Each row was made from one walk, in order. Every step used is in the known rows, and no mark comes twice. Write each row's walk.
Known rows:
M -> H: [-16  -8 -19  -5   2   5  15  -8  10   9 -16 -17 -17  37 -25 -27   1   4
 -12 -40  -7 -26  17 -14 -15   1  18 -22  -4  -1  32 -13  21   8 -38   3
 -14  36  28 -47   5   9   4   6 -48  13  -1  19   5 -13  -9 -24  10 -24
  21  10  11   2  12  20  71  -9  64  26  -5  -3   5]
M -> H -> A: [-16 -21 -31 -13   3 -17  38  -5  24 -11  -1  56  12  40 -15 -38  -1   4
   5 -29  -9 -27   8  17 -18  -6  19 -15   4   0  17 -17   4   2 -31 -10
  31  37  24 -34  -6  19 -21   9 -23   6 -12  31 -10 -17  -7  -6   8 -28
  14  20   9  10   0   0  37  19  52   3  -4  16  20]
H -> A: [-34 -21 -29  -7   3   4  28  -2  -6  -9   6  54   6  21  -1 -31 -14  -2
   3 -17 -18 -23   6  -3  12   0  24 -15   8  -2  -6 -27 -30   1 -20 -12
  -8  39  -6 -33  -6  12  -4  -4  32  24 -24  17  10 -28  -6   5  18 -23
   6  30  19  -4  13  17 -11   2  42 -17  11 -11   3]
H -> Z: [-34 -23 -25  -6   1  -2  20   5 -17  -8  -5  31  -4  20  -6 -30  -7  -5
 -36 -15 -13 -24  12 -33   9 -20   7 -13   1  -3 -45 -44 -44   9 -14 -13
 -47  22  -1 -29  22  14   6 -12  25  13 -15  39 -14  -6  -2  -6  23 -13
  12  26  25 -19   2  20  10 -26  21  -5  19 -40  51]
Q -> Z -> H -> K: [-17 -22   4  -5   6 -42  30   6 -10   6   1  36 -12  36 -34  -1  -1 -31
 -18   1   0 -21 -14 -16  -1 -24 -24  -7   1   3 -23 -17 -27   9 -30  14
 -42   3  35 -22   7  11  27   0  31  -8  -2   2 -42  10  22   4  -2 -21
  34   7  20 -24  32  16  53 -37 -40 -15  15  -8  14]
Q -> A -> H: [-18 -12  -3  -6  -6  14   6 -10 -23  38   3 -55  -4   5 -22  -1 -23   5
   3  30   1  -4  13 -21  34  11   0 -20  -5   1 -15   0  32   2 -44 -20
 -12  -5  -1 -45  -7  24  33   4 -20 -32 -11 -32  48  20  -6 -21  -1 -12
  28  15  26  -4   2 -12   1  -8  59 -11  -2 -34 -59]
Z -> H -> A: [-29 -19 -29 -15   1 -24  31   8   3 -12   6  61   9   6 -14 -33 -14 -21
 -17  -3 -28 -32 -23 -15   0 -10   2  -1   4  -2 -19 -20 -30  12 -25   4
  -7  10   5 -17  -4  14   9  -2  45  29 -13  17 -18  14   6  10  11 -53
  31  26  18 -25   9  12  53 -21  24 -14  18  -3  17]
Q -> Z -> H -> M: [  2  -2   6  -6  -1 -30  20  -9   1  21   7  55 -16  27 -55  13 -11 -52
   1  -6 -28 -33  -1  -3  -8 -21 -32  -7  -3  -4 -13 -20 -71  11 -46   5
 -49   2  11 -14  -3  27  23  -1  -3  -2  -3 -14 -49  -8   8 -10   4 -35
  30  -2  24 -42  13  10  36 -38  13  -2  29  11  15]
Q -> K -> H -> Z: [  3 -22 -28  -7   7 -51  44   2 -16   2 -18 -14  88  51  -4 -14  -5  26
  -1  17 -15 -21  63  -9   5  -6  25 -11  -8   4 -69 -47  27  12 -24  -6
 -73 -13  31  -8  21  19  32  -7  36 -29 -10  24 -26 -18   5 -20  17  -4
  28  16  27  -4  14  18 -61   0  -3  -4  38 -13  16]
A -> H -> M -> Q -> Z: [ 25  -8  20  -9  -7 -21  23 -47  -5   4   2  -6   5  -6 -26   7 -17 -30
 -30  28  13   2 -13  17   9 -35 -33 -30   4   1  14 -11 -64 -19 -43 -17
  12 -20   7  -7 -10  38  13  -8 -49 -50 -13  24  -1 -18  -9  -8  18 -20
  24 -27  14 -18  10 -18  53 -28  45 -11 -10  25 -26]
K -> H -> M -> Q: [ 16  -8 -19 -16  -2 -26  26 -37   7  -9 -18  -6  34  23   1 -15  -1   9
  -8  -3 -24   5  42  11 -10 -18 -12 -13  -6  -2  -8 -46   8  -2 -36 -16
 -22 -19  25  10   5  14   4  -6 -20   3  -7  37 -25 -29 -19  -9  26 -26
  23  -4   3   1  22  39  10   2  60  19  12  15   3]
A -> H -> Z: [-31 -32  -5  -7 -12 -13  27   6 -21  -8   1 -16  18 -17  -9 -35 -20 -14
 -67  25  -8  -6 -14 -30  31 -19 -20 -17   8  -4 -33 -29 -42   0 -21 -26
   3  -5 -16 -24  18  29  18  -9  23  -9 -19  12  -9  12   1  10  29 -27
  28  19  34 -26  -7 -20  61 -13  26   7  15 -39   5]
K -> H -> A: [-16 -30 -26 -13  -3 -30  47  -3   3   1  -8  41  61  22   3 -29  -5  11
   6  -7 -26 -13  37  11  -7   9  21  -6  -9   2 -24 -28  14  11 -23 -12
  -6   4  13  -6 -15  11   3   0  28  13 -21  29  39 -26  12  12  16 -24
  11  18  25   0  18  30 -18  27  22   0  35  -8 -23]
Q -> Z -> H: [-17 -10  -4  -2   4 -24  20   1 -14  27  -4   8 -23  41 -56  13  -7 -31
  10  -4 -10 -37   4 -20  -9  -6  -7  -7 -20   2 -10   4 -12  24 -34  20
 -38  13  15 -27 -16  15  59   3 -12  -5   2  -4   0  -2  13 -12  -6 -14
  28  -4  26 -20  21  27  44 -41  18 -16  22 -18  -8]
K -> H: [-16 -19 -21  -4  -7 -19  26  -4  -3   9 -20 -18  38  41 -13 -18   1  12
  -2 -11 -29 -10  53 -31  -2  19  28 -10 -22  -1 -18 -26  31  22 -20  -5
 -50   4  25 -22  -6   2  33   4  12  14  -4   7  35 -18   9  -4  17 -13
  16  16  28   4  27  56   6  10  40  17  39 -26 -23]
A -> H: [-25 -23   4  -2 -11  17  11  -5 -17   9  -4 -49  -7 -12 -13 -26 -25 -18
 -37  28   1  -2   0 -27  25   8   7 -27   0  -4   1  -8  11  -7 -33 -18
 -12  -6   3 -45  -4  18  26  -1  -2  -8 -10  -9  44  17   1   3  18 -31
  28  17  32  -9   7   8  81 -14  61   3   4 -17 -23]
A -> Q -> Z -> H: [ -4 -20   5   2  -1 -30  30 -14 -19  17  -6 -19 -35   2 -36  32 -26 -54
 -16   2   2 -21  -9 -22  18  -7 -20 -17 -13   7  10  17 -60  17 -39  10
 -13   5   3 -31  -6  12  44 -14 -20 -21 -12  -2  29  -4  28  -9  -6 -21
  31 -14  29 -35  19  11  78 -31  23 -14   6  -9  -3]

Write each row's walk:
[-23 -20   6  -7  -2   1  30 -16 -13   7   8 -18   7 -11  -7  -7 -18  13
 -19  28  30  14 -15 -17  41  -3   6 -16  16   4 -24 -14  35 -21 -35 -35
 -10 -10   7 -38  11  21  14   5  25 -36 -12 -50   3  44   7  -6   7 -11
  31  20  12   8  15 -15  20   6   2  -4 -10  -2 -35] => Q -> A -> H -> K
[ -9 -18 -17  -8   0 -25  30   1   7  -6 -11  33   9  25 -20 -38   0  -3
 -29 -35 -11 -28   9 -22 -10 -26  -9 -14   1   0  -3 -37 -33  10 -31  -9
   0  32  19 -29  27  24  -3   2 -45   1  -3  45 -39  -8 -13 -23  17 -13
  20  19  13 -18  -6   2  64  -3  21  21   1   0  49] => M -> H -> Z
[-10 -25 -15 -11   7 -37  37  -1  -3  10   7  74  -1  23 -42  -4  -7 -26
   6  -4 -12 -44 -19   5  -6 -17  13  -7  -3   5 -21  -9 -54  15 -29  11
   0  14  14 -10 -19  25  26   3  21 -13 -11   5   3  -9  18   2  -4 -21
  25   4  23 -22  16  -1  10  -6  -8 -31  21 -19   3] => Q -> Z -> H -> A
[  0 -14   2 -14   7 -11  23 -49 -10   1   3 -42   6 -45   1 -11 -10  20
 -32  36  43  21  -1  -7  41 -21 -20 -29  15  12  -6 -11  33 -29 -33 -29
  20 -24  17 -14   9  18  10  -3  -9 -44  -8  -2 -26  31 -12 -20   7   2
  34   7  -4   9  20 -18  35  -7  16  -8 -45   7 -33] => M -> Q -> A -> H -> K
[ -4 -23 -40  -9  10 -35  53 -11  -6   8 -12  19  86  38   0 -10  -9  28
  15  19  -9 -19  59  19  -6  12  32 -14  -5   5 -53 -32  22   9 -29   5
 -32  -4  30 -16  -7  12  18  -4  48 -18 -20  15   4 -27   4  -9  12 -20
  22  12  19  11  25   7 -57  23   8  -8  32  20 -28] => Q -> K -> H -> A
[  1 -21 -28   2   6  -7  45 -22 -14   0   1  -7  16 -23   1   4 -27 -18
  -6  17  31 -15  17  -1  32   9  -3 -31  14  13 -10  -7 -48 -19 -38 -11
  -4   8  -9 -40  -4   5 -17 -21  30 -22 -39  22  26 -16   7 -12  13 -12
  20  -2  19 -20  23  -7 -16  -6  34 -29 -15  36  18] => H -> A -> Q -> K
[ -25  -29  -12    0   -4    1   36  -15  -13  -16    6   37   -6  -29
    9  -10  -26  -24  -37   -2   11   -9   -1  -22   32    9  -13  -19
   11    9    2  -11 -101  -12  -25  -27   19   22  -21  -38   -7    2
  -22  -19   23   14  -39   19   38   -2   18    8   26  -13   11   11
   20  -18   15    9   28   12   49  -16   -7    9   13] => H -> A -> Q
[ -4 -17 -25  -3   6 -36  35  -9 -10  -2   0  -1  16 -37 -11   4 -25 -24
  -8  32  15 -27   3  -4  23   2 -26 -17  13  10 -16   2 -43  -6 -47   5
  18 -26  -4 -31   2   4  20 -17  53 -18 -37   7  -5   5   9  -4   4 -27
  46   6  15 -43  18 -16  35 -17  23 -25 -10  34  23] => Z -> H -> A -> Q -> K
[-18 -29 -18  -4  -5 -27  39  -4   3 -20   4  29 -18 -41  -6 -14 -26 -46
 -39   4 -18 -16 -27 -15  18 -10 -38  -9   5   8  -3 -12 -82  -1 -29 -11
  36  -6 -11 -19  -4   4  -4  -9  52  19 -32  17   7  11  16  15   6 -33
  31  10  20 -38   9  -5  84 -18  38  -5  -1   3  18] => Z -> H -> A -> Q
[ 25   2 -22 -19   7 -26  29 -49  10  14 -12  -8  38   2 -10  10   0  20
  25  -3 -17   2  68  17  -4  -9 -12 -11  -1   4 -19 -35  26  -4 -47 -22
 -24 -13  28   4   5  21  10   1 -16 -13  -5   6 -17 -14 -21 -33   7 -16
  22   3  -1   9  16  27 -48  20  48   2   0  20 -34] => K -> H -> M -> Q -> A
[ 25  -4 -28 -10  15 -38  27 -39  -3  18 -27 -82  53  27  -8  -4   1  25
  24  23  12  -9  84  10  -9   5  19 -30 -19  13 -17 -23  75   5 -38   8
 -55 -17  47 -10   0   1  40  -9 -20 -36  -3  45  17 -34 -24 -33  19  -6
  37  -4   9  30  35  37 -27  -2  60  -5   8  26 -23] => M -> Q -> K -> H
[ -3  -3  -3 -13   7   5  11 -38 -13  31  -7 -61 -23 -30 -10   7 -15  14
  -8  37  27  10  16   8  28  -7   4 -32  -4   9   5   4  45 -12 -41 -16
  14   0   9 -22  -5  21  37   0 -39 -38  -8   5  28  12 -21 -35  -2   0
  30   1   3   8  -3  -6  34  -8  75 -12 -30  -3 -55] => M -> Q -> A -> H
[ 14  16 -16 -12  12   3  10 -45   6  13  -2  -6 -29  -7 -12  10  -5  10
  45  -3   6  -2  35   4   2 -18 -16 -21   6   7   2 -28   0 -17 -45 -23
 -29   8  10 -19   8  23  -2  -3 -42  -9 -11  -1 -32   2 -31 -40  11  -8
  19   5  -7   2   7  18 -10 -17  66  -8 -26  12  -4] => H -> M -> Q -> A
[ 20 -14 -34 -15  16 -72  42 -32 -15  -6 -26 -54  83  11  -5 -15  -2  29
  -5  22  13 -15  64   3  -2 -19  28 -23  -9   8 -56 -44  32   3 -31  -5
 -39 -13  43   6  15   8  38 -17   9 -38  -9  59 -32 -25 -15 -26  24   8
  32  -1  12   4  16   9 -24  -5  12  -7  15  17  13] => M -> Q -> K -> H -> Z
[  7 -19 -14   5  -1 -26  33 -25 -18  14 -21 -87  36   5  -2  14 -21   9
   7  26  17  -2  69  -4  25  24   3 -23 -12  14 -23 -14  30   6 -38  -3
 -50 -21  18 -31  -2  -4  38 -15  18 -29 -24  10  51 -20  17 -21  10  -4
  30  -6  27  -8  31  22 -20   7  39   3  17  31 -16] => A -> Q -> K -> H
[  7   3 -32  -4  26   5   4 -35 -19  14 -20 -65  -7  17 -13   1  -5   2
  26  14  33 -16  48  -2  -4   1   5 -44  -6  10   3 -21  39   0 -43  11
 -56  15  29 -38  -5   7  34 -17 -30 -30  -7  45  -2 -21 -26 -44  17  -6
  32   0   3   2  26  23   1 -50  62 -19 -20  25   3] => M -> Q -> K
[-18 -22  -8  -6   1 -22  36  -9  16 -19 -12  23   2  46  -8 -45   4   4
 -29 -19  11 -10  16 -25  -6 -11   0 -21   9   2  22 -37  11  -3 -32 -10
 -11  24  42 -41  19   2 -18   8 -18   5  -7  25 -29  11  -4 -12  10 -26
  25  24   8  18  24  19  58   9   3  30 -10  18  30] => M -> H -> K
[ -5  -5   0  -7 -12  13  21 -21  -8  25  16  -6  -1 -12 -24   4 -23 -11
  -8  27  -7  -1   5 -11  30  -7 -32 -16  11  -2 -15 -16  -7 -18 -46 -28
  -2 -20 -13 -34   3  36   2   2  -4 -22 -15 -42 -15  31  -7 -14   6 -19
  29   9  20  -9 -12 -16  17 -13  45 -10   1   0 -28] => Q -> A -> H -> M
[ 25  14 -26  -8  17   2  13 -43  -8  -1  -6 -13   9   8 -11  -5  -9  -3
  24  13  27 -13  43  18  -2 -21 -17 -31   9  10 -11 -38  -4 -23 -46   0
 -41  -8  18 -27   8  15   2 -19 -21 -21 -18  43 -52 -23 -33 -34  25 -27
  33   0  -3  -4  22  11  -4 -44  53 -13 -13  46  48] => H -> M -> Q -> K
[  7 -41  -5  -6  -6 -54  69 -30 -11  12  -7  27  45  16  -6  22 -24  -7
  -2  -8   3 -13  29  27  16   3  11 -12 -12  11 -20  -7 -69  14 -19 -22
  26   0   9  -1 -23  12   2  -9  11 -28 -21  18  84 -33  43   4   2   4
   1 -19  32 -14  28  16 -18  47   7 -21  26   3 -33] => K -> H -> A -> Q -> Z
[ 17  -1  -6  -6  10  -8  14 -53  -6  15  -4  30 -15  21 -25  10  -6 -18
  22 -17   9 -14  21  19  -2 -32   0 -28  -1   5   4 -31 -61  -6 -29 -10
 -28  16  16 -11  -5  26   2 -13 -59 -26  -9  40 -38 -46 -13 -25  15 -17
  12 -22   4  -7  16  18  12 -19  49 -18  -2  27  13] => H -> M -> Q -> Z
[ -6 -29  10   1  -2 -41  38 -11 -17   0   0  20 -13  -3 -25  16 -14 -43
 -47   4  25   1 -24 -34  26 -21 -27 -13  10   8 -11  -5 -90   1 -35  -6
 -18  -9  18 -27   2   4  12 -13  26 -18 -14  -1 -21  25  44   2  -3 -10
  36 -10  21 -37  33   5  78 -30 -30  -7   0  18  22] => A -> Q -> Z -> H -> K
[-33 -32   9  -3 -12 -10  27  -4 -15 -11   2  -5   9   6  -4 -39 -18 -15
 -56  35  18  15  -7 -34  37  -7  -6 -21  18   0 -13 -24  -2 -22 -22 -19
  -9  -8   4 -47   5  11   4  -7  35  -8 -19 -12  -7  28  10  15  22 -29
  32  16  20   0  30   2  63  -7  -4  11   6  -4  -2] => A -> H -> K
